What can hang from each mark
K121: K413
K413: K200 K770
K770: K381 K480 K748
K200: K381 K748
K381: K200 K770 K823
K480: K200 K770

(in the rows, 128 means zero)
Known rows, with every way that one mark hangs from another
K770(K381(K823) K480(K200(K748))): [ 86  95 120 118 138  88 103 157 131 119 148 142 126 102  99 173 136 104
 173 125 156 107]
K413(K200): [137 134 143 116 139 143 139  79 140  65 159  90 147 122 143 112 107 100
 148 157 113 124]
K413(K200(K748)): [138 156 152 126 132 144 150 100 145  67 153  99 123 129 125  95 119 102
 137 140 125 137]
K381(K823): [131 107 148 148 148 151 110  85 133 103 152 110 155  98 166 174  80  98
 150 133  93 131]
K770(K381(K823) K480): [ 91  43 108 109 161  86 104 129 132 115 154 120 146 100 121 180 118  78
 185 144 124 139]
K770(K480): [114 112 142 123 154 117 135  93 116  77 145  92 156 119 127 133 128  87
 181 158  77 129]
K121(K413(K770)): [133 119 184 153 121 129 181 118 132 105 187  80 133 150 102 124 123 102
 123 118  76  97]
K413(K770): [121 116 188 124 149 128 159  89 161  95 179  73 134 127 138 137 101  87
 162 158  63 116]
K200(K748): [131 165 183 155 145 150 156 110 139  96 146  96 120 115 142 114 112  95
 146 125  89 151]
K200(K381(K770(K480) K823) K748): [122  88  97 164 134 137 122 134 114 101 114 167 122 131  92 157 112 134
 132 118 134 188]
K413(K200(K381(K770))): [136 106 106 128 136 151 136  90 127  71 134 130 143 136 120 121 103 129
 132 150 133 158]
K200(K381(K823) K748): [127 125 146 166 130 165 142 133 143 100 122 153 125 124 122 136 108 122
 120 119 122 190]
K381(K200): [122 124 145 142 132 125 104  77 127 105 125  90 150 105 172 159  83  74
 152 129 104 124]
K480(K770): [ 92 157 190 163 143 145 151 109 137 100 167  94 144 113 163 118  96 120
 171 111  79  98]
K770(K381(K823) K480 K748): [ 71  33 113  78 184  76 106 157 135 135 157 103 108  74 119 188 141 104
 170 159 161 136]
K200(K381(K770)): [128 101 127 157 153 160 138  96 119 102 123 134 144 124 134 147  94 128
 139 136  99 177]
K121(K413(K200(K381 K748) K770)): [137 123 154 143  95 132 195 146 144  80 175 114 112 177  56  88 146 124
  94 118 129 127]
K121(K413(K770(K381(K200) K748))): [101  78 164 120 131  89 158 156 141 143 182  78 100 124 101 152 131 100
 118 117 136  98]
K121(K413(K200(K748) K770(K480))): [131 117 147 128 100 100 182 140 132  72 187  95 117 173  49  92 158 106
 118 125 119  97]
K480(K200): [123 178 177 142 138 152 127  93 126  97 148 104 149 105 154 142 110 119
 156 136 100  80]
K381(K770(K748) K823): [121  73 116 137 173 135  93  97 115 134 149 112 117  75 158 207  79 137
 137 132 134 129]
K413(K770(K381 K480 K748)): [ 72  54 156  70 177  68 150 147 163 122 183  72  99 107 100 156 146  91
 177 177 122 119]
K413(K200(K381)): [133 121 130 119 132 155 148  95 142  61 138 119 147 138 125 105 116 116
 134 160 126 158]

Rows
[109 100 158  93 132  96 164 136 187  93 188  94  97 139  91 110 124  86
 148 150 141 129] -> K413(K200(K748) K770(K381))
[ 54  85 148 128 149  95 104 157 148 155 158 107 106  74 162 178  95 122
 159 104 167  97] -> K480(K770(K381(K200 K823) K748))
[ 59  93 165 128 166 112 129 159 152 146 177 104 105  75 156 162 105 133
 164 113 146 103] -> K480(K770(K381(K823) K748))
[ 51 134 172 127 147 114 115 170 146 150 174 123 105  73 147 170 116 162
 161 105 171  49] -> K480(K200 K770(K381(K823) K748))
[106 119 121 130 131 127 113 116 112  82 129 142 158 123 106 155 137 126
 162 149 118 112] -> K770(K480(K200(K381(K823))))
[132 105 117 177 134 160 127 126 125 112 118 164 118 123 115 157  94 137
 119 108 132 192] -> K200(K381(K770 K823) K748)
[ 87 219 204 173 115 147 150 141 134 106 160 124 121 114 134 109 118 150
 158  88 117  58] -> K480(K200(K748) K770)
[ 83 187 172 181 102 157 138 160 138 108 141 167 123 122 119 127 116 173
 137  85 143  89] -> K480(K200(K381(K823) K748) K770)
[100  39  63 123 147  83  49 101  96 133 117 122 121  80 139 231  89 116
 146 130 169 116] -> K381(K200 K770(K480 K748) K823)
[113  60  88 138 148 110  55  93 110 146 121 117 117  72 167 232  65 119
 130 118 166 119] -> K381(K200 K770(K748) K823)
[147 128 125 163 104 146 171 137 110  88 148 132 120 162  75  98 132 139
  90 101 141 143] -> K121(K413(K200(K381(K770) K748)))
[115  98 167 147 110  96 165 151 143 131 176  93 109 145  90 135 124  87
 120  97 120 109] -> K121(K413(K770(K381(K200(K748)))))
[128 121 118 167 128 118  96  93 111 123 112 115 119 110 149 169  76  96
 138 101 129 138] -> K381(K200(K748) K770)
[ 86 114 170  85 156  93 144 126 147 101 175  78 108 113 101 148 152 120
 167 178 113  75] -> K413(K770(K480(K200) K748))
[ 83  53 136  94 141  61 124 122 158 115 164  90 128 126 106 164 119  59
 183 154 112 115] -> K413(K770(K381(K200) K480))
[ 92  88 166  85 167  93 154 119 151  97 176  65 109 115 108 143 143 102
 168 182  96 109] -> K413(K770(K480 K748))
[116  70  68 157 120  90  59 103 100 120 110 145 129 108 122 208  83  99
 147 102 152 132] -> K381(K200(K748) K770(K480) K823)
[124 116 128 158 114 124  84 102 133 116 121 123 131 101 158 183  77  85
 132 104 137 133] -> K381(K200(K748) K823)
[ 68  44 139  70 160  52 125 144 161 129 166  76  97 104 107 170 136  81
 172 168 142 112] -> K413(K770(K381(K200) K480 K748))
[101  76 124 137 133  99  90 133 148 142 135 124 121  91 151 187  84  71
 149 105 156 146] -> K770(K381(K200(K748) K823))
[143 122 136 148 108 150 172 123 117  78 156 116 143 157  92  98 134 126
 101 120 125 131] -> K121(K413(K200(K381)))
[ 66 176 182 143 136 149 147 157 134 116 146 131 113 100 134 124 134 185
 144 120 148  75] -> K480(K200(K381) K770(K748))
[110 163 152 132 133 117 132 120 116  81 139 114 136 122 106 126 147 111
 169 140 108  97] -> K770(K480(K200(K748)))
[138  97 102 145 111 130 159 125  98  76 149 128 142 163  70 112 140 133
 110 120 133 130] -> K121(K413(K200(K381(K770(K480)))))
[111  79 119  87 124 106 159 109 158  50 163 112 138 165  69 107 143 106
 153 185 120 135] -> K413(K200(K381) K770(K480))
[139 116 161 132 108 123 179 114 138  82 194  83 131 161  85 106 130 108
 114 128 108  89] -> K121(K413(K200 K770))
[114  79  85 141 136  90  80  78  94 108 114 111 146 113 137 185  89  88
 165 127 120 121] -> K381(K200 K770(K480))
[129  91  93 171 119 116  65  93 113 133 115 138 124  99 151 209  59 103
 130  89 149 136] -> K381(K200(K748) K770 K823)
[120 151 140 154 134 159 124 104 114 103 125 143 144 117 130 152 106 148
 141 130 120 114] -> K480(K200(K381(K770)))
[ 67 185 193 159 124 122 145 171 148 129 166 130 108 106 128 121 121 140
 167  83 142  67] -> K480(K200(K748) K770(K381))
